Each row was made from one walk, in order. Every step used is in the known rows, and no mark comes twice. Write each row's walk.
(in the rows, 128 means zero)
Known rows:
mife/teru/demagag/baga: [ 88  89 100 154 105 192 114 134  94 110 182 132 116 157 101 141  97 138
 131 151 148 112 162  72 158]
fuge/teru/rusi: [ 84 130 132 114 131 132  84 141 153 156  69 102 130 201 123 115 106 141
 121 187 138 159  90 146 130]
demagag/baga/fuge/teru/rusi: [ 71 192 130 103 142 130 150 108 146 125 115  84 121 157 104 149 114 134
 118 201 145 197 156 137 105]
rusi/teru/demagag/baga: [ 70 143  94 133 128 169 156 116 118 117 120 157 137 116 114 139 102  94
 142 109 108 131 111 137 118]
baga/mife: [175 114 159 116 115 111  94 113 165 114  64 136 110 137 185  93 161 154
  95 103 135 143 110 145 123]
teru/demagag/baga: [ 82 102 142 129  96 179 140 127 129 142 153 137 114 147  93 149  71 129
 119 117 145 149 135 105 135]
fuge/baga: [115 110 157 125 123 107 129 123 153 163 134 169 148 147 135 105 141 129
 160 104 167 144  78 156 168]
demagag/baga: [109 126 162 129 110 166 126  99 147 129 127 156 106 147 129 127 100 148
 113 152 185 166 116 109 123]
fuge/baga/tekud: [162  90 149 112 148  52 138 124 151 127 160 163 170 124 140 131 140 151
 141  92 139 109  60 129 148]
rusi/teru/demagag: [ 93 101 119 121 136 145 121 124 128 134  76 142 144 131 140 118 118  86
 161  91  85 132  73 158 132]
baga/mife/teru/demagag: [157  83  95 142 110 137  88 151 112 100 117 118 118 156 160 109 152 145
 117 102 100  82 156 108 158]
mife/teru/rusi: [107  84 103 122 134 143  33 143 105 137  97  96 138 203 158 104 155 161
 112 188 119 144 134 107 131]
teru/rusi: [ 96  93 141 101 129 127  56 132 144 169  77 100 136 184 154 112 127 148
 104 158 123 180 109 144 112]
mife/teru: [144  82 140 139 132 150  63 116 122 116 102 144 111 179 158  96 149 154
 144 165 154 129 104  93 159]
fuge/baga/tekud/teru/demagag: [158  95 124 138 151  77 166 175 132 172 174 141 194  86  90 177 129 123
 125  58  95  67  88 101 152]
demagag/baga/fuge/teru: [111 180 167 125 133 140 176  86 164 103 120 132  94 135  99 144 107 127
 150 180 176 175 124 125 129]
demagag/baga/tekud: [151  96 156 114 133 111 132 101 149  96 149 153 129 116 138 145  97 171
  98 146 152 138  99  82 104]
mife/teru/demagag: [119  54 123 142 114 166  83 143 104 134 130 121 120 178 126 125 114 133
 153 133 122 109 118  93 172]
baga/rusi/teru: [134 156 137 104 132  93 120  95 108 128  55 124 112  98 175  79 163  79
 165 132  97 148 105 192  84]
baga/fuge/teru: [138 138 189 111 143 111 147  91 178 122  74 125 100 151 119 128 125 116
 172 161 146 179  87 145 144]
tekud/baga/mife/teru/rusi: [193 153  68 141 141 140  62 179 126 106 146 107 131 153 179 101 182 181
  70 141 116  72 195 153 127]

Which walk is each row?
[124 123 116 130  92 148 143 137 135 112 139 130 111 124 136 134 110 139
  84  93 127 124 168 125 119] -> teru/demagag/baga/mife
[184 114 148 129 168  60 154 145 150 149 144 162 185  78 124 144 166 142
 118  95 130  93  69 109 138] -> fuge/baga/tekud/teru
[145 126 108 113 173  50 124 174 132 173 141 112 214 105 128 151 167 155
  89 118 104 101 102 126 111] -> fuge/baga/tekud/teru/rusi
[204  85 169 125 163  93 114 130 155 132  83 131 153  93 137 150 142 160
  95 127 122 113  69  80 103] -> baga/tekud/teru
[104 120 141 156 114 185 153 146 124 163 138 134 132 100  77 168  90 121
 101 120 135 123 142  82 130] -> tekud/teru/demagag/baga
[107 204 118 118 123 119 147  86  99 109 103 138 111  81 149  93 148  87
 140 149 127 155 139 169  69] -> demagag/baga/rusi/teru
[159 144  95 153 108 153 103 117 116  62 134 148 107 134 179 101 166 175
  88 151 157 103 181  90 132] -> demagag/baga/mife/teru
[ 83 157 113 106 151 138 184  96 120 107 121 124 129  86 122 157 125  77
 163 110  94 171 136 154 103] -> rusi/teru/demagag/baga/fuge
[115 170 107 148  91 158 164 146 151 103 134 138 106 135  95 137  89 135
  98 116 139 101 153 124 140] -> fuge/teru/demagag/baga/mife
[102 125 102 144  84 156 122 132  52 121 186  92  92 130 105 127 108 113
 142 151 132 110 204  98 122] -> mife/teru/demagag/baga/rusi
[131  69  92 139 131 138 118 138  90  80 205 129 138 137 112 163  93 165
 111 141 118  77 138  47 132] -> mife/teru/demagag/baga/tekud
[115 154 139 145  98 155 161 143  88 175 151  90 113  70  80 151 104  96
 108 123 121 121 187 110  94] -> tekud/teru/demagag/baga/rusi
[157 156 160 137 148 151 183 147 174 141 162 114 102 131  64 169  82 104
 172 113 130 120 132 165 174] -> tekud/baga/fuge/teru/demagag
[169 121 149 137 154 120 143 121 142 115 134 147 149  69 119 167 122 167
  70 147 144 114 108  59  90] -> demagag/baga/tekud/teru
[110 109 121 132 128 161 146 112  97 105 177 104 107 134 110 157 122 126
 152 143 128 146 180  91 142] -> mife/teru/demagag/baga/fuge
[ 88 167  92 123 123  77 172 136  86 161 140 130 156  91 122 103 155  45
 196  63  81 110 123 211 131] -> fuge/baga/rusi/teru/demagag
[109 140 116 113 121 105 130 117  89 149  86 104 122 104 133 103 135  55
 172  94  66 130 122 189 100] -> baga/rusi/teru/demagag
[158 136 130 125 118  80 133 131 163 130 126 162 143 127 170  88 178 135
 121  74 145 118 113 175 152] -> fuge/baga/mife
[124 152  61 132 117 143  77 143  98  87 137 102 132 158 180 107 169 184
  56 173 128 119 212 111 101] -> demagag/baga/mife/teru/rusi
[153 179 103 138 132 131 153 147 100 146 148 117 114  75 119 120 121  67
 170  79  77  94 149 212 113] -> tekud/baga/rusi/teru/demagag
[129 151 158 115 108  72 137 119 116 170 152 130 128 117 135  87 157  98
 170 104 149 144 125 184 137] -> fuge/baga/rusi
[181 173 178 132 158 139 171 116 187 124 132 135  94 127  96 143 116 123
 166 143 163 135 110 166 157] -> tekud/baga/fuge/teru
